What can hang from each mark:
J698: J217
J900: J111
J805: J217
J974: J217
J648: J217
J111: J900
J2: J217
J138: J217
J223: J217
J217: J2 J138 J223 J648 J698 J900 J974

Every row comes from one small tree of marks. The marks that hang from a mark follow it in brackets, in the order of their numbers. Every link used is in the known rows. Which tree was each row made from?
Known rows:
J805{J217{J900}}: [-1.90  3.86  0.70  3.14 -0.56 -1.60 -1.77  0.74 -2.22 -1.74 -1.39  1.42
 -2.87 -2.46  1.48  0.93 -0.85  1.37  2.32  3.39 -0.17 -2.43  2.78 -1.15
  4.10]
J805{J217}: [-0.62  4.72 -0.32  1.40  0.34 -3.07 -0.35  1.64 -2.08 -2.03 -1.43  3.53
 -1.41 -1.14  4.02  3.33  0.44  1.41  1.54  1.59 -0.61 -0.77  3.43 -0.84
  5.10]
J223{J217{J648 J900}}: [-0.90  0.51  4.64  3.62  0.68  3.24 -1.16  2.78 -2.33 -1.67 -1.23 -0.71
 -3.67 -4.75 -1.78  2.81 -0.77 -1.75  2.28  0.64 -0.53 -3.06 -4.63 -1.35
  0.69]
J805{J217{J223}}: [ 1.12  6.88 -0.55  2.05 -0.49 -4.05 -1.98 -0.78 -1.33 -2.72 -1.36  5.46
 -0.18  0.31  3.97  1.43 -0.91  0.05  2.41  1.13 -1.67 -0.39  3.03  2.11
  4.91]
J648{J217{J2 J138 J223 J698}}: [ 4.03 -0.24 -2.81  0.75 -1.19 -3.85  0.09 -0.24 -5.00 -2.56  2.15 -0.08
 -2.35  2.63  5.85  2.43 -3.09  0.49  2.61 -1.10 -0.16  2.30  1.20  0.74
  3.48]
J805{J217{J698}}: [ 3.22  3.62 -0.25  0.37 -0.79 -2.14 -2.65  0.70 -2.53 -1.38 -1.06  4.90
 -2.63 -1.34  4.68  5.30  0.44  0.14  4.67  0.93  0.29 -1.44  2.58  1.24
  3.59]
J2{J217{J138 J900}}: [-3.20  3.41  1.03  2.80  0.56 -3.13  3.21  1.14 -2.04 -3.56 -0.36 -2.09
 -3.29 -0.94  2.75 -4.37 -4.35  2.22 -0.67  1.17 -1.59 -1.60  5.92 -2.99
  3.79]
J138{J217}: [-3.58  3.94  2.75 -0.89 -1.72  1.08  2.78 -0.20  0.30 -1.93 -0.01  3.33
 -1.29 -0.22  4.69 -1.06 -0.49 -3.32 -1.07  0.77 -2.31 -3.07  4.22  0.50
  3.90]
J974{J217{J698 J900}}: [-1.11  2.67  3.15 -0.29 -3.00  3.85 -1.66 -2.75 -0.58 -1.26  0.17  2.90
 -3.05 -2.13  3.18 -1.19 -1.98 -4.08  3.54  2.88 -0.45 -5.20  2.93  1.27
  0.75]
J2{J217{J223 J648 J900{J111}}}: [ 3.94  2.47  1.33  2.92 -1.46 -0.45  2.17 -0.55 -2.17  0.42  2.14 -0.03
 -4.08 -0.24  4.34 -3.58 -1.72  2.10  5.59  0.77  3.02 -2.58  4.13  0.23
  0.64]
J648{J217{J2 J223 J698 J974}}: [ 4.08 -1.05 -2.93  1.07 -1.03 -3.86  0.15  0.82 -5.33 -3.00  2.11  0.21
 -2.38  2.86  6.37  2.24 -2.59 -0.25  3.02 -0.39 -0.42  2.56  0.96  0.69
  3.71]
J805{J217{J2 J648 J698 J900}}: [ 5.45 -3.71 -1.11  0.95  0.62  3.44 -5.30  1.91 -4.39  2.40  0.79 -0.57
 -7.54 -3.49  2.25  6.59  0.44  0.37  8.88  3.04  5.50 -2.87 -1.10 -0.67
  0.44]
J2{J217}: [ 0.76  2.30  0.57  0.83 -0.57 -3.64  4.47  1.41 -2.79 -2.66  0.34  0.50
 -4.05 -0.41  5.84 -1.16 -2.65  1.99  0.19 -1.09 -0.05 -1.31  5.67 -3.06
  3.08]
J217{J648 J974}: [-3.07 -0.57  0.75 -0.27  2.67  0.68  2.33  5.30 -3.98 -2.83 -0.15 -0.44
 -0.87  0.13  3.85  2.02  0.85 -0.82  0.70  0.18 -2.24  1.06 -0.62 -2.34
  3.78]
J217{J2 J138 J648 J698 J900}: [ 2.08 -6.33 -0.19 -0.38  1.50  6.16 -2.60  3.11 -4.87  1.09  2.27 -4.27
 -6.41 -2.24  1.09  4.07 -0.98 -1.46  6.58  0.78  3.15 -1.13 -3.43 -1.22
 -0.20]
J698{J217{J2}}: [ 1.66 -0.79 -0.90  3.63  1.23 -2.25  2.41  4.04 -5.41 -2.45 -0.15 -2.36
 -2.77 -1.82  3.07  5.76 -1.32  2.15 -0.71 -1.63  1.16  1.68 -2.42 -2.26
  4.27]
J974{J217{J2 J223 J648}}: [ 1.60  0.40 -0.19 -1.54  0.51  4.66 -0.88 -1.16 -1.04  0.65  1.71  2.10
 -2.52 -0.01  5.25  0.97 -0.62 -3.70  3.92  1.51  1.72 -2.25  0.97  0.86
  0.94]
J217{J223}: [ 0.01  4.43  1.05  0.60 -2.47 -2.00  1.37 -1.12 -2.15 -3.77  0.44  3.95
 -0.03  1.56  3.83 -1.27 -2.06 -2.25  0.53 -2.03 -3.20  0.24  0.68  1.83
  3.31]
J138{J217{J2 J648 J900}}: [-1.30 -3.43  1.90 -0.30 -0.30  6.64  0.15  0.94 -1.61  1.92  1.92 -2.15
 -6.08 -2.41  2.27  0.24 -0.48 -3.03  3.17  2.81  2.78 -4.53  0.49 -1.39
  0.82]
J2{J217{J648 J900{J111}}}: [ 2.10  0.31  1.59  2.27 -0.64  0.55  3.75  1.91 -2.95  1.05  2.10 -1.96
 -5.25 -1.71  4.40 -1.65 -0.36  3.42  4.80  1.24  4.04 -3.04  4.47 -2.80
  0.84]
J111{J900}: [-0.66  4.63  1.54 -0.18 -0.83 -0.04  6.68  3.03 -1.00  0.31  2.13  2.69
  1.88  0.78  6.33  1.62  2.66  1.55  1.84 -1.55 -0.80  1.40  2.52  0.95
  4.04]
J648{J217{J2 J138 J698}}: [ 2.22 -2.35 -2.52  0.11 -0.37 -2.80  1.79  2.17 -5.77 -1.98  2.17 -1.99
 -3.53  1.18  5.92  4.39 -1.72  1.85  1.73 -0.62  0.87  1.83  1.58 -2.28
  3.66]
J648{J217}: [-0.58  0.18 -0.03  1.33 -2.45 -4.70  4.12  1.18 -5.90 -3.16  1.06 -0.77
 -2.83  0.64  5.48  1.46 -1.64  2.78 -0.88 -0.30 -0.70  0.13  2.59 -3.79
  3.95]
J648{J217{J2 J900}}: [-0.27 -4.05 -1.04  2.64 -2.24 -1.27  2.48  1.49 -6.44 -1.15  2.57 -4.97
 -6.04 -0.77  3.20  0.95 -2.55  2.85  1.08  1.58  2.35 -0.61  0.93 -4.99
  2.55]
J217{J900}: [-3.80  0.68  2.74  1.95 -2.57  1.07  1.62  0.77 -3.31 -2.58  0.45 -1.11
 -3.46 -1.92  0.69 -1.81 -2.03 -0.62  0.40  0.86 -1.28 -2.37  0.37 -2.29
  2.33]
J2{J217{J138 J698 J900 J974}}: [-1.92  3.41  0.46  2.44  1.70 -3.28  1.08  1.96 -1.77 -4.54 -0.81 -0.96
 -2.36 -0.05  3.46 -3.63 -4.38  0.38  1.17  1.51 -2.92 -0.50  5.75 -0.55
  4.12]
J648{J217{J2 J900{J111}}}: [ 0.50 -2.08 -1.22  2.96 -2.50 -0.67  4.23  2.08 -5.14  0.57  3.92 -4.04
 -4.10  0.04  4.46  0.96  0.06  4.20  2.58  1.78  3.96  0.08  2.38 -3.74
  2.97]
J974{J217{J648}}: [-1.78  1.63  2.18 -1.66  0.15  3.64  0.97  0.02 -1.33 -0.46  0.18  2.31
 -1.98 -1.36  5.01  1.06  0.34 -2.50  1.92  1.98  0.10 -3.58  2.33 -1.21
  1.58]
J223{J217{J698 J974}}: [-0.27  4.49  2.82  2.07  1.54 -0.53 -0.78  3.66 -0.62 -4.65 -2.13  3.82
  0.51 -1.76  1.57  4.17 -0.42 -3.68  1.09 -1.09 -4.39  0.40 -2.24  2.05
  3.70]

Which tree is each row?
[ 0.98 -4.02 -1.61  2.16 -1.08 -1.42  0.39  2.33 -6.20 -2.05  2.08 -3.78
 -5.07  0.08  3.88  1.76 -2.55  1.09  2.90  1.87  1.07  0.51  0.71 -2.59
  2.96] : J648{J217{J2 J698 J900 J974}}
[-5.46  5.53  3.93  4.56  1.63  0.06  0.04  2.60 -0.08 -4.66 -2.38  0.02
  0.33 -3.18 -2.18  0.09 -2.14 -1.71 -1.61  0.75 -4.65 -0.97 -1.71 -0.32
  4.04] : J223{J217{J138 J900}}
[-1.74  5.13  2.96  1.07 -2.33  1.41 -2.37 -2.81  1.20 -3.15 -0.35  4.35
 -0.52  0.78  2.70 -4.54 -3.16 -6.57  2.44  2.51 -4.22 -3.22  3.02  5.57
  3.11] : J138{J217{J223 J698 J900 J974}}
[ 4.58 -3.97  2.68  2.07  0.75  6.05 -3.65  3.09 -3.18  0.77  0.57 -1.42
 -6.59 -4.96 -0.83  6.60 -0.39 -2.88  6.60  0.03  3.08 -2.83 -6.56 -0.18
 -1.30] : J223{J217{J2 J648 J698 J900}}
[-5.40  4.72  3.80  4.86  1.77  0.04  0.06  3.72 -0.33 -5.05 -2.43  0.32
  0.22 -2.93 -1.63 -0.13 -1.71 -2.36 -1.30  1.46 -4.88 -0.68 -1.96 -0.35
  4.25] : J223{J217{J900 J974}}
[-4.25  4.55  0.15  1.20  0.54  2.94 -1.10 -2.26  1.09 -1.97  0.63  0.82
 -0.06  0.21  2.28 -4.10 -3.33 -3.70  0.80  3.39 -1.84 -1.78  3.22  1.61
  3.26] : J974{J217{J2 J138 J223 J900}}
[-1.86  3.03 -1.23  3.37  0.25  1.76  1.69  2.27 -0.42 -1.09  3.01 -0.50
  1.18  2.21  2.64 -3.30  0.12 -0.97  3.26  1.83 -0.26  2.29  1.18  2.34
  4.35] : J217{J2 J223 J900{J111} J974}
[ 1.14  6.00 -0.11  3.38 -0.25 -2.73 -5.54 -0.86 -1.17 -3.39 -1.83  4.56
 -0.73 -0.15  2.08 -0.12 -2.24 -1.75  5.03  3.36 -2.57 -0.89  2.25  4.24
  4.28] : J805{J217{J223 J698 J900 J974}}
[-0.10  5.60 -0.43  2.05  0.87 -5.66  3.03  0.73 -1.37 -4.93 -0.43  2.20
 -0.65  2.11  5.80 -4.20 -3.91  0.18 -0.20 -0.48 -3.38  0.85  5.89  0.26
  4.78] : J2{J217{J223 J974}}
[ 0.19  0.14 -2.97  2.11  0.14 -4.75  2.40  1.78 -4.90 -3.67  1.77 -1.15
 -1.13  3.09  5.75  0.27 -2.53  1.06 -0.10  0.23 -1.42  3.22  1.83 -1.37
  5.26] : J648{J217{J2 J223 J974}}
[-1.08  2.32 -0.72 -1.26  2.60  3.65 -0.73 -0.44 -0.13 -0.54  1.00  1.60
 -0.26  0.76  4.72  0.03 -1.05 -3.47  2.26  1.84 -0.33 -0.84  1.83  1.24
  2.61] : J974{J217{J2 J138 J223 J648}}
[-0.86  2.05  0.41  0.54  1.69 -0.52  0.29  2.20 -2.98 -3.61 -0.14  1.95
  0.65  1.94  3.75 -0.41 -0.83 -2.53  1.78 -0.40 -3.58  1.57 -1.07  1.37
  3.52] : J217{J223 J648 J974}
[ 3.74  5.24 -0.17  0.72 -0.48 -4.74  0.67 -1.30 -1.50 -3.87 -0.01  3.33
 -1.83  1.61  5.89 -1.98 -4.48 -0.52  2.50 -1.84 -2.13 -0.14  5.33  2.37
  3.04] : J2{J217{J138 J223 J698}}
[-2.74  7.60 -0.98  2.30  2.90 -6.63  3.19  1.45 -0.48 -6.18 -1.15  1.70
  1.62  2.92  5.34 -5.14 -4.38  0.41 -1.83 -0.11 -5.46  2.24  6.76  0.70
  6.44] : J2{J217{J138 J223 J974}}
[ 2.20 -0.28  3.03 -2.61 -1.71  4.16 -0.50 -0.34 -1.42  0.51  0.74  3.43
 -4.13 -1.13  5.21  2.76  0.40 -4.48  4.36  0.29  0.63 -4.38  1.32  1.85
  0.65] : J138{J217{J648 J698}}
[-0.02 -2.49  0.90 -2.05  0.62  5.21  1.57  1.88 -1.43  1.64  1.89 -0.09
 -4.61 -1.02  4.84  2.58  0.83 -2.97  2.39  0.98  2.32 -2.86  1.09 -1.09
  1.78] : J138{J217{J2 J648}}
[ 2.09  0.50  2.28 -2.69 -0.97  4.59 -1.31 -0.98 -1.79  0.23  0.53  3.71
 -3.22 -1.54  5.67  3.02  0.27 -3.84  5.02  1.26  1.10 -4.19  1.55  0.89
  0.06] : J974{J217{J648 J698}}
[ 5.39 -8.79  0.40 -0.73 -1.11  7.36 -2.78  2.24 -6.04  2.67  3.15 -3.60
 -9.18 -3.23  1.70  5.17 -0.41 -1.75  8.61  0.33  5.70 -2.89 -4.47 -1.73
 -2.26] : J217{J2 J648 J698 J900}
[-0.11  5.98  0.45  3.80 -1.38 -2.60 -3.43 -1.75 -1.44 -2.42 -1.35  3.40
 -1.71 -1.04  1.40 -0.91 -2.20 -0.03  3.20  2.99 -1.24 -2.00  2.45  1.83
  3.90] : J805{J217{J223 J900}}
[ 2.52 -4.58  2.03 -1.37 -1.41  7.59 -2.17 -0.01 -2.05  2.60  2.25 -0.74
 -7.32 -2.57  2.92  2.16 -0.50 -4.34  6.30  2.19  3.76 -5.11 -0.32  0.68
 -0.76] : J138{J217{J2 J648 J698 J900}}
[ 3.93 -0.67  0.14 -0.33  1.64 -1.64  1.37  3.11 -3.91 -1.82  0.26  0.40
 -4.72 -0.32  6.38  1.56 -1.64  0.44  4.33 -0.40  0.68 -0.89  3.40 -1.29
  1.73] : J2{J217{J648 J698 J974}}
[ 3.51  1.22 -2.08 -0.95  0.16  0.42 -1.62  0.13 -2.08 -2.28  1.80  2.36
 -0.94  2.23  4.35  2.34 -2.20 -3.37  3.81 -2.44 -1.23  2.29 -0.57  3.74
  2.89] : J217{J2 J138 J223 J698}
[-2.29  3.41  3.03  2.14  3.62  0.78  0.44  4.44 -1.28 -3.15 -2.03  0.82
  0.05 -2.60  0.29  4.28  0.08 -1.41 -0.22 -0.83 -3.04 -0.03 -3.15 -0.73
  3.32] : J223{J217{J138 J648}}
[ 0.11  2.99  2.64 -0.93 -1.39  2.25  0.13 -1.81 -0.27 -0.80  0.42  3.96
 -1.69  0.46  4.54 -1.15 -0.91 -4.51  2.10  0.53 -1.36 -3.28  1.81  2.76
  2.05] : J138{J217{J223 J648}}
[ 2.44 -0.49  1.86  1.40 -0.85  2.44 -4.32 -0.14 -3.70 -2.41  0.34  1.13
 -2.77  0.06  1.31 -0.94 -2.52 -4.28  6.67  1.03 -1.78 -1.26 -2.88  3.56
  0.37] : J217{J223 J648 J698 J900 J974}
[ 0.03  3.33  1.65  2.27 -2.24 -0.28 -3.06 -1.25 -2.08 -4.62 -0.13  2.74
 -0.71  0.97  1.47 -3.20 -3.71 -4.56  3.82  0.76 -4.27 -0.46 -0.34  4.41
  2.56] : J217{J223 J698 J900 J974}
[ 1.01 -0.91 -0.35 -2.92  2.30  5.55 -1.40  1.06 -1.27  0.75  1.30  1.10
 -2.73 -0.85  5.47  3.94  0.23 -3.42  4.50  1.60  1.69 -1.90  1.36  0.35
  1.26] : J974{J217{J2 J138 J648 J698}}
[ 5.27 -2.31 -0.08  0.91 -3.49  3.44 -3.53 -1.91 -3.40 -0.36  2.75  0.44
 -5.60 -0.42  1.76  0.51 -3.31 -3.77  6.89 -0.57  1.91 -1.47 -2.44  2.90
 -0.42] : J217{J2 J223 J698 J900}
[-2.74  3.40  0.19  3.98 -2.18 -5.20  1.23 -1.47 -4.32 -4.76  0.42 -1.49
 -0.91  1.52  2.39 -3.74 -4.77  1.53 -0.91  1.44 -3.32  0.33  2.52 -0.80
  4.45] : J648{J217{J138 J223 J900}}
[ 1.15 -2.16 -2.16 -0.12  3.17  1.91  0.05  3.80 -3.54 -1.39  1.77 -0.66
 -1.49  1.83  4.11  1.90 -0.31 -2.34  3.26 -0.46 -0.25  2.69 -2.39  0.23
  2.98] : J217{J2 J223 J648 J974}
[ 1.77  3.36 -0.13  1.03  1.81 -3.48  2.00  0.49 -2.43 -2.80  0.06  0.62
 -2.32  1.03  5.13 -2.12 -3.46  1.06  1.78 -0.93 -1.10 -0.18  4.15 -0.43
  2.89] : J2{J217{J138 J223 J648}}
[-3.13 -0.67  1.52  0.97  2.75  2.48 -2.12  3.80 -3.51 -3.07 -0.60 -1.99
 -1.47 -0.80  0.81  0.35 -1.44 -2.22  3.52  2.03 -3.03 -0.04 -1.33  0.38
  2.77] : J217{J138 J648 J698 J900 J974}
[ 1.25  1.95  0.92  1.27  2.60  1.48 -1.08  3.82 -0.76 -2.51 -0.57  1.39
 -1.17 -2.10  1.36  6.19 -0.52 -2.79  1.77 -1.76 -1.49  0.90 -3.01  1.24
  3.05] : J223{J217{J2 J138 J698}}
[-4.17  4.50 -0.22  0.86  4.25 -1.79  0.43  3.11 -1.87 -5.15 -1.02  1.31
  3.44  2.97  3.17 -1.51 -1.40 -2.26 -0.21 -0.01 -6.10  3.37  0.05  1.83
  5.63] : J217{J138 J223 J648 J974}
[-4.49  0.47  0.36  3.69 -1.18 -4.29  2.87  2.03 -5.36 -4.47  0.28 -3.09
 -2.10  0.36  2.96 -1.99 -2.92  2.25 -1.35  2.58 -2.57  0.25  2.65 -3.76
  4.90] : J648{J217{J900 J974}}
[ 0.36 -1.71  0.13  5.39  0.33 -0.81  0.99  3.16 -5.51 -2.19 -0.12 -4.45
 -4.29 -3.16  0.47  3.39 -2.60  2.07  0.09  0.21  1.62  0.07 -2.99 -2.63
  3.31] : J698{J217{J2 J900}}
[-2.60 -1.35  0.21 -1.48  2.83  4.19  1.72  3.67 -0.80  0.03  1.10 -0.29
 -2.37 -0.04  4.90  1.45  0.94 -3.39  1.15  1.97 -0.02 -1.10  1.70 -0.73
  3.68] : J138{J217{J2 J648 J974}}
[-1.51  4.29 -0.85  2.29 -1.27 -6.71  2.67 -0.56 -4.24 -5.05  0.41  0.61
  0.57  2.89  4.97 -1.36 -3.43  1.62 -1.63 -0.43 -3.75  1.99  3.11 -0.46
  5.49] : J648{J217{J138 J223}}
[-4.79  3.35 -0.65 -1.22  2.28  2.49  1.94  1.09  0.44 -1.70  0.60  1.01
  0.16  0.15  4.90  0.17 -0.68 -2.29 -0.93  2.02 -1.30 -0.62  4.23 -1.01
  4.47] : J974{J217{J2 J138}}
[-0.31  5.30  2.97  1.78  1.40 -0.48 -0.88  2.60 -0.38 -4.26 -2.08  3.51
  0.56 -2.02  1.04  4.40 -0.92 -2.96  0.63 -1.79 -4.14  0.01 -1.91  2.08
  3.48] : J223{J217{J138 J698}}
[ 0.93 -1.89 -1.28  3.23  4.42 -1.06  1.54  5.64 -5.81 -1.96 -0.46 -4.20
 -2.22 -1.79  2.45  6.67 -0.78  2.60 -0.10 -1.05  1.12  2.42 -3.54 -2.59
  4.25] : J698{J217{J2 J138 J648}}
[ 2.49  4.37  0.90  2.43 -1.35 -3.28 -0.71 -2.26 -1.71 -3.58  0.07  1.27
 -3.36  0.32  3.30 -4.35 -5.81 -0.54  3.28 -0.04 -1.68 -1.79  4.72  2.06
  2.08] : J2{J217{J138 J223 J698 J900}}
[-0.05  4.33  1.84  1.86 -2.43 -0.24 -3.07 -2.60 -1.72 -4.08 -0.04  2.39
 -0.66  0.65  0.82 -2.90 -4.33 -3.64  3.33 -0.14 -3.97 -0.84 -0.02  4.45
  2.22] : J217{J138 J223 J698 J900}
[-5.75  2.67  2.65  0.37  1.31  4.16 -0.26 -0.19 -0.58 -1.41 -0.46 -0.30
 -1.25 -1.89  1.96 -2.22 -1.44 -2.32  1.01  4.14 -1.45 -3.82  2.62 -1.14
  2.23] : J974{J217{J138 J648 J900}}
[ 3.22 -1.94  0.92  0.96  3.88  3.60 -2.07  5.81 -2.36 -1.14 -0.29  0.39
 -2.86 -2.60  1.75  7.81  0.97 -3.24  4.47 -0.85  0.28  0.59 -5.30  0.47
  1.54] : J223{J217{J2 J648 J698 J974}}
[ 0.81  4.00  3.68  0.47 -4.54  2.45 -2.56 -4.59  0.52 -1.60  0.45  4.57
 -2.76 -0.29  2.71 -3.36 -3.22 -6.12  3.72  1.52 -1.94 -4.89  2.40  5.22
  1.24] : J138{J217{J223 J698 J900}}
[-0.76  5.83  0.19  5.30  1.43 -6.24  1.17  2.19 -3.53 -6.48 -2.35  1.42
  2.35  0.77  2.77  0.87 -2.99  0.14 -2.24 -1.04 -4.82  2.96 -1.12  1.91
  6.43] : J698{J217{J223 J974}}
[ 1.59  4.48  0.38  0.03 -1.10 -2.14 -1.29 -0.02 -1.85 -4.94 -0.12  5.35
  1.18  2.65  4.69 -0.24 -2.06 -4.47  2.84 -1.56 -4.88  1.62  0.41  4.81
  3.72] : J217{J223 J698 J974}
[-0.54  6.04  1.91 -0.68 -1.42 -0.01 -0.96 -1.83  1.35 -3.50 -0.40  6.42
  1.01  2.16  5.34 -2.16 -1.86 -6.49  1.66  0.67 -4.76 -1.56  3.58  5.88
  4.08] : J138{J217{J223 J698 J974}}
[-3.05  5.16  3.54  1.55 -3.44  1.54 -0.27 -3.66  0.94 -2.25  0.13  3.15
 -1.50 -0.11  2.03 -5.36 -3.15 -4.76  0.61  2.07 -2.92 -4.27  3.23  3.16
  2.74] : J138{J217{J223 J900}}
[-2.52  2.27  0.67  2.60  3.88  0.52  1.24  5.93 -0.65 -3.58 -1.04  0.29
  0.01 -1.60  1.21  4.04  0.06 -2.17 -0.94 -0.37 -2.71  1.89 -2.40 -0.88
  4.79] : J223{J217{J2 J974}}
[-5.13 -1.06 -0.54  1.74  1.45  2.36  1.59  3.16 -2.68 -1.92  1.36 -4.39
 -2.80 -1.02  0.42 -0.64 -2.09 -0.05 -0.20  1.28 -0.56  0.56  0.14 -2.95
  3.86] : J217{J2 J138 J900}
[ 1.91  3.11  0.05  0.06  0.37 -3.76  2.34  1.11 -2.29 -3.21 -0.08  1.40
 -3.06  0.16  6.00 -0.07 -3.14  0.90  1.68 -1.40 -1.14 -0.56  5.71 -0.57
  3.24] : J2{J217{J138 J698}}
